Every row comes from one small tree of marks. The marks that hang from a mark follow it in brackets, in the order of their numbers. Every link used is in the known rows. Which tree was each row made from?
Known rows
Q_488{Q_305{Q_130 Q_136 Q_355}}: [-20.4  -3.9  -2.2 -25.6  -2.3 -30.7 -14.5  34.3  -0.4  -2.1 -14.3  23.0
   6.0  12.9  -5.4  -7.5  -6.2  -2.5  -6.9  -2.0 -23.2   5.7   6.0]
Q_488{Q_305{Q_136 Q_355}}: [-17.2  -5.8  -2.4 -23.5   0.4 -21.8 -11.7  17.6   0.4  -1.0 -10.6  25.4
   3.6   6.7 -14.5 -10.8   1.1  -3.8  -7.4   1.0 -19.1   0.7   6.7]
Q_488{Q_305{Q_136}}: [-10.7  -7.8  -4.3  -7.1   3.7 -10.1  -7.5   6.2   4.1   4.8  -6.4  15.1
  -0.6  -0.7 -12.3  -7.7  -0.8  -2.1 -11.2   9.1 -11.7   2.2   4.2]
Q_136{Q_192 Q_305{Q_488}}: [ -7.2  10.7 -11.3  -9.2   4.5 -29.4  -9.3  27.8  -5.6   2.2   9.0  22.1
   6.1  14.1  -1.4  -6.3 -12.3  -3.7  11.5  10.1  -6.2  13.6  -0.8]
Q_488{Q_305{Q_130}}: [ -7.9   1.3  -5.7  -0.7   0.7  -2.2  -4.9  11.6  -3.2   2.5  -7.2   3.3
   3.0  -0.6   6.2  -1.3   1.2   1.1 -12.2   4.7 -11.0   1.1  -0.4]
Q_176{Q_192{Q_136}}: [ -4.6   1.8  -0.8 -10.7 -10.6  -9.7 -16.4 -10.1   0.9  -1.3   1.6  14.8
   3.2   0.6  -3.7  -6.5   3.7  -3.6 -13.8  15.8  -2.9  -7.4 -11.9]
Q_305{Q_130 Q_136{Q_192} Q_355 Q_488}: [-14.3  10.4  -3.1 -45.8 -11.3 -54.3 -21.1  64.4  -6.1  -0.6  -2.8  30.7
   3.9  31.9  -3.0  -1.6 -23.0  -3.3   9.1  -2.5 -17.7  24.1   5.0]
Q_130{Q_305{Q_136}}: [ -4.6  -1.4  -0.4  -2.8   2.1 -19.6  -3.1  11.8   3.1   7.4  -2.8   8.3
   1.3  -5.3 -16.7   0.7  -9.0  -2.1 -10.5   1.6  -6.3   3.6   2.2]
Q_305{Q_130 Q_136}: [ -7.5  -2.9   0.6 -12.0  -3.8 -25.1  -6.7  28.5   4.2   1.4  -6.5   8.2
   2.1  12.3   0.7  -0.6 -15.9   0.5   1.8  -2.2  -9.4  11.9   4.1]
Q_130{Q_305{Q_355{Q_281}}}: [ -4.9   6.0  -6.3  -9.5  -0.4 -22.7 -14.1  11.4  -8.1  -2.5  -0.1   6.7
   2.2   5.5   1.1   1.1   4.0  -1.5  -7.6 -17.0  -7.2 -17.9   6.3]
Q_192{Q_136{Q_305}}: [-14.2   7.8  -6.6   0.4  -1.1 -22.8  -3.9 -11.3   1.5  -1.7   4.0  18.1
   7.8   4.8   7.1  -7.0  -7.6  -2.5  -2.6   8.6  -9.9  -3.4  -1.7]
Q_176{Q_192}: [  2.8  -7.0   0.6  -2.0  -0.5   0.1 -12.9   2.4   0.9  -0.6   0.0   5.8
   2.4  -2.0 -10.4  -8.4   6.9  -3.6  -3.7  10.7   1.4  -4.0 -11.7]
Q_136{Q_192 Q_305{Q_355}}: [-12.4  10.0  -6.7  -7.9   3.0 -27.9  -8.6  23.6  -5.6  -5.6   0.5  24.2
  10.8  14.2   2.2 -13.1  -7.5  -4.5  12.5   4.2 -10.1   3.7   6.3]
Q_130{Q_305{Q_136 Q_355}}: [-11.4  -1.2   3.4 -19.7  -0.3 -30.8  -9.0  23.6  -1.3   1.2  -6.9  18.9
   6.2   1.4 -20.0  -2.0  -8.1  -3.2  -6.7  -6.2 -13.4   2.8   5.7]
Q_305{Q_130 Q_355}: [-10.1   4.2   1.7 -19.8  -6.3 -20.6  -7.6  28.4  -5.7  -6.5  -8.2   8.9
   7.4  14.0   5.9   1.0  -6.8   0.1   5.4 -10.9 -11.5   4.6   2.0]
Q_355{Q_281}: [  1.3   0.8  -8.2  -0.6  -1.1  -7.5  -9.7  -0.4  -1.6  -1.9   4.0  -2.2
  -4.3  11.1  11.9   0.0   3.2   0.5   0.6  -8.7   1.2 -13.9   3.7]
Q_192{Q_136{Q_305{Q_355}}}: [-21.1   9.2  -3.6 -15.0  -4.2 -34.6  -9.0   0.6  -2.9  -8.5  -0.8  28.0
  13.2  10.7   3.7  -9.6  -7.0  -3.9   1.9   1.0 -17.7  -3.4   1.5]
Q_305{Q_130 Q_136 Q_488}: [ -9.9  -0.7  -0.5 -29.9  -5.3 -38.5 -12.6  44.0  -0.5   3.0  -2.1  17.6
   1.7  19.2  -3.8   3.9 -19.7   0.4   3.7  -2.7 -12.8  20.2  -0.4]
Q_355{Q_281 Q_305}: [ -5.5  -2.3  -5.7  12.2   2.3 -11.9 -10.4  -0.2   0.3   0.3   2.5  -2.0
  -5.5  19.1  22.2  -8.2   4.2   3.9  -1.8  -8.1  -5.1 -23.3   3.0]
Q_136{Q_192 Q_305}: [ -4.3   8.6  -9.7   9.2   6.5 -15.5  -3.0  11.2  -0.8   0.4   5.1  14.0
   7.3   7.8   6.6 -10.1  -8.7  -3.2   8.1  12.4  -3.9   4.4   3.0]
Q_488{Q_305}: [ -5.6  -2.3  -5.4   1.8   3.3   6.7  -3.3  -6.6  -1.0   3.0  -3.5   6.1
  -0.1  -6.9  -3.4  -4.2   8.5  -0.5 -12.7   7.4  -6.7  -5.0   0.6]
Q_176{Q_192{Q_136{Q_305{Q_355 Q_488}}}}: [-20.7   6.0  -3.6 -36.7  -5.6 -46.7 -27.2  18.8  -6.8  -7.4   2.9  42.0
  14.6  17.1 -11.7 -13.5  -2.9  -7.9   0.4  10.7 -18.2   0.3 -14.9]
Q_176{Q_192{Q_136{Q_305}}}: [-11.5   1.4  -5.7  -2.7  -1.4 -21.8 -15.8  -7.6   1.9  -2.9   3.8  23.5
  11.1   2.7  -2.9 -15.0  -1.1  -5.2  -6.6  19.5  -8.4  -6.8 -13.1]

Write each row's tree
[-11.8   2.6  -6.3 -38.1  -3.3 -53.6 -24.5  38.3  -7.8   1.3   0.5  25.4
   0.6  19.8 -13.3   0.6  -7.7  -3.4  -4.1 -17.0 -15.8  -3.2   4.0]
Q_130{Q_305{Q_136 Q_355{Q_281} Q_488}}
[ -8.0   5.0  -6.0 -19.4  -5.9 -28.1 -17.4  27.7  -6.7  -8.6  -4.1   5.2
   2.8  24.0  18.1   0.3  -3.6   0.6   4.1 -19.7  -9.4 -10.1   6.6]
Q_305{Q_130 Q_355{Q_281}}
[-17.5   6.4 -10.9 -29.6   1.2 -55.4 -23.2  46.7 -11.8  -7.7   1.2  24.6
   9.2  32.4  14.0  -3.9 -11.8  -2.3  14.0 -17.9 -18.8  -1.2   1.0]
Q_136{Q_305{Q_130 Q_355{Q_281} Q_488}}
[-15.8   2.9  -9.4 -11.9   2.9 -41.1 -17.4  30.5  -7.1  -9.7  -2.3  15.7
   9.8  25.6  19.2  -7.4  -8.5  -1.7  11.4 -16.7 -15.2  -9.9   5.7]
Q_136{Q_305{Q_130 Q_355{Q_281}}}
[-16.6   6.2  -7.7 -22.2  -6.2 -43.9 -24.7  25.7  -4.3  -1.9   3.5  30.7
  12.5  16.4   1.1  -7.5 -11.2  -4.3  -3.7  15.0 -14.9   7.6 -17.0]
Q_176{Q_192{Q_136{Q_305{Q_130 Q_488}}}}
[ -8.1  11.6  -9.9   4.7   3.9 -24.7  -4.9  29.8  -2.6  -0.3   1.8  11.8
   9.8  12.0  15.3  -6.9 -16.9  -1.7   8.3   8.3  -7.7  10.9   3.3]
Q_136{Q_192 Q_305{Q_130}}
[-17.8   3.3  -1.4 -10.8   3.8 -33.7  -7.1  31.7  -5.2  -8.1  -6.1  17.3
  15.1  14.6   7.5  -7.3 -11.3  -1.4  11.3  -7.2 -16.9   4.6   2.1]
Q_136{Q_305{Q_130 Q_355}}
[ -9.4   1.4  -1.9   3.3  -0.4 -23.8  -7.4  21.5   5.6   6.1  -0.9  15.2
  -2.9  20.2   6.2 -13.2 -11.6  -0.5   1.5  11.1  -9.3   1.6   7.1]
Q_355{Q_305{Q_136{Q_192}}}
[-10.5   0.8 -10.7 -14.8   0.2 -13.3 -18.5   4.3  -7.0  -5.1  -4.5  13.1
  -0.2  10.9   5.3  -7.1  12.2  -2.4  -7.4  -9.4 -12.2 -19.2   6.8]
Q_488{Q_305{Q_355{Q_281}}}
[ -6.8   1.5  -0.8 -20.3   0.3 -33.8 -10.0  28.3  -2.6   9.8   1.5  17.5
   1.3   0.9 -22.8   4.2 -11.9  -2.3  -7.3  -0.1  -9.1  11.5  -1.8]
Q_130{Q_305{Q_136 Q_488}}
[-14.6  12.5  -7.0 -11.9   0.8 -36.6 -10.7  40.3  -7.1  -6.3  -2.6  22.8
  13.3  19.6  11.3 -10.3 -16.1  -3.2  12.4   0.8 -14.7   9.3   5.1]
Q_136{Q_192 Q_305{Q_130 Q_355}}
[-18.9   2.9  -2.5 -17.6  -3.4 -33.7 -21.4   3.6  -2.6  -9.4  -0.7  33.5
  14.4  10.0  -5.7 -17.9   0.6  -7.2  -2.0  11.6 -14.9  -7.3 -10.8]
Q_176{Q_192{Q_136{Q_305{Q_355}}}}
[-16.7   2.4 -11.3 -19.2  -4.8 -41.6 -30.5   3.0  -4.4 -11.3   3.4  31.4
  10.7  20.7   6.4 -18.0   3.5  -7.3  -2.7   2.7 -13.6 -22.4  -5.8]
Q_176{Q_192{Q_136{Q_305{Q_355{Q_281}}}}}
[-15.3  -1.7  -6.2 -19.3  -3.9 -51.2 -23.3  44.0   0.1   4.2  -0.5  15.7
  -4.4  38.9  17.5  -4.6 -15.8   3.4   3.0 -10.4 -17.7  -3.2   3.1]
Q_355{Q_281 Q_305{Q_130 Q_136 Q_488}}
[-19.3   6.3  -2.8 -29.8   2.1 -47.7 -13.9  47.4  -9.5  -5.7  -2.4  26.1
  14.1  21.7   1.9  -4.2 -14.8  -1.8  14.0  -9.4 -19.4  13.3  -2.3]
Q_136{Q_305{Q_130 Q_355 Q_488}}
[-14.0   2.4 -12.0 -18.0  -2.0 -22.0 -20.4  21.8  -8.0  -4.5  -7.9  11.1
   3.1  16.1  14.7  -3.9   5.1  -0.6  -8.2 -12.7 -16.5 -14.1   6.5]
Q_488{Q_305{Q_130 Q_355{Q_281}}}
[-15.3  -6.6   3.5   0.9  -0.7 -29.0  -7.0  29.4   6.3   4.2  -8.3   8.0
   1.4  21.5  11.5  -7.7 -15.0   2.8   0.8  -0.9 -16.6   2.5   3.3]
Q_355{Q_305{Q_130 Q_136}}
[-10.1  11.7  -3.2 -36.1  -4.3 -47.5 -17.4  47.7  -7.3   4.9   0.1  32.4
   4.4  14.1 -20.6  -0.5 -15.3  -5.2  -2.2   0.3 -14.3  16.3   5.0]
Q_130{Q_305{Q_136{Q_192} Q_355 Q_488}}
[-14.3  -1.7   3.8 -29.6  -5.7 -36.4 -12.0  39.8  -0.2  -5.2 -10.4  17.9
   6.1  19.8  -1.2  -3.3 -15.4  -1.1   5.1  -9.7 -16.4  11.7   6.1]
Q_305{Q_130 Q_136 Q_355}
[-14.7   1.4  -5.8 -47.2  -9.0 -59.1 -27.5  54.8  -6.2  -5.1  -2.7  25.1
   1.6  36.9   3.4   0.4 -15.5  -1.4   8.3 -20.1 -17.9   6.0   5.9]
Q_305{Q_130 Q_136 Q_355{Q_281} Q_488}
[-13.5  13.4 -14.9 -12.2  -0.5 -44.6 -20.4  40.0  -8.6  -7.9   0.5  19.9
   9.7  30.6  23.4  -9.6 -13.3  -2.7  12.7  -8.6 -13.5  -4.0  10.5]
Q_136{Q_192 Q_305{Q_130 Q_355{Q_281}}}
[-14.8   3.4  -6.2  -4.5  -3.9 -29.6 -18.6  10.0   0.2  -3.4  -0.2  21.9
  13.4   8.7   7.1 -11.6  -8.4  -4.2  -5.6  15.9 -12.1  -0.6 -13.4]
Q_176{Q_192{Q_136{Q_305{Q_130}}}}
[-10.4   4.4 -10.2 -10.5  -3.2 -21.3 -12.4  32.2   1.7   6.1  -6.1  17.7
   0.9  10.7   1.0  -6.6 -12.0  -1.9 -10.0  13.5 -14.0  12.7   7.9]
Q_488{Q_305{Q_130 Q_136{Q_192}}}
[-14.2  -1.4   2.3 -44.1  -5.1 -42.8 -15.4  37.5  -3.1  -2.8  -2.9  29.2
   2.6  20.2 -16.8  -2.8 -11.3  -3.2   7.6  -7.6 -14.2  14.0   2.7]
Q_305{Q_136 Q_355 Q_488}
[-13.5  -5.2  -5.2  -9.8   0.3 -18.5  -9.6  22.9   2.4   4.5 -10.4  13.4
   2.3   5.2  -0.7  -4.7  -7.9   0.0 -11.0   5.5 -16.8   7.4   3.9]
Q_488{Q_305{Q_130 Q_136}}
[ -7.6   1.4 -10.1  -6.2  -0.3 -12.9  -9.5  15.0   2.8   7.2  -2.8  19.0
  -1.3   3.8  -7.4  -9.3  -4.9  -3.7 -10.0  16.9 -10.1   6.8   8.5]
Q_488{Q_305{Q_136{Q_192}}}
[-12.7  -0.9  -5.6 -44.4  -6.5 -51.1 -25.4  37.1  -5.1  -3.8   0.6  27.1
  -1.1  31.4  -4.6  -2.8  -8.9  -3.1   7.8 -16.1 -13.1   0.1   6.5]
Q_305{Q_136 Q_355{Q_281} Q_488}
[-11.0   4.1  -3.4 -14.1  -2.3 -36.9 -13.8  36.5   1.6   7.8   2.9  23.8
  -2.8  28.8  -0.5  -9.5 -14.9  -0.3   3.6  10.2 -13.1  10.3   2.3]
Q_355{Q_305{Q_136{Q_192} Q_488}}
[-21.7   5.4  -2.8 -20.3  -6.8 -42.1 -24.1  20.5  -3.5  -9.9  -4.5  31.9
  17.4  15.4   3.8 -14.8  -8.2  -5.6  -1.3   8.8 -18.9  -2.4 -11.0]
Q_176{Q_192{Q_136{Q_305{Q_130 Q_355}}}}
[-21.9  13.6 -13.2 -34.4  -7.1 -56.5 -25.0  14.6  -8.6  -8.1   7.1  34.1
   7.0  28.9   9.8  -7.0  -7.3  -3.8   4.0  -9.1 -18.4 -10.1   1.0]
Q_192{Q_136{Q_305{Q_355{Q_281} Q_488}}}
[-15.6  10.4  -7.2 -18.2  -2.9 -37.1  -9.7   3.7  -3.4  -0.7   7.4  26.7
   8.3  11.6   1.6  -2.7 -11.0  -2.5  -0.2   7.6 -12.5   5.2  -5.7]
Q_192{Q_136{Q_305{Q_488}}}
[-11.8   7.9  -2.9 -28.9  -8.6 -40.9 -14.8  49.9  -1.2  -2.8  -7.1  22.4
   5.7  23.5   3.5  -5.1 -20.1  -3.0   6.1  -1.7 -14.9  16.0   9.7]
Q_305{Q_130 Q_136{Q_192} Q_355}
[-16.7  -3.2   1.5 -18.2  -2.2 -43.1 -13.5  45.6   1.7   5.8  -4.2  17.4
  -0.1  29.0   6.0  -3.9 -18.5   2.5   3.3  -1.9 -19.1  11.0  -0.5]
Q_355{Q_305{Q_130 Q_136 Q_488}}
[-14.3  12.9  -7.9 -25.5   1.9 -41.8 -14.3  37.9  -9.8  -4.3   4.8  32.8
  10.6  21.1  -3.6  -9.1 -11.6  -4.5  15.9   2.7 -13.2  12.2   2.2]
Q_136{Q_192 Q_305{Q_355 Q_488}}
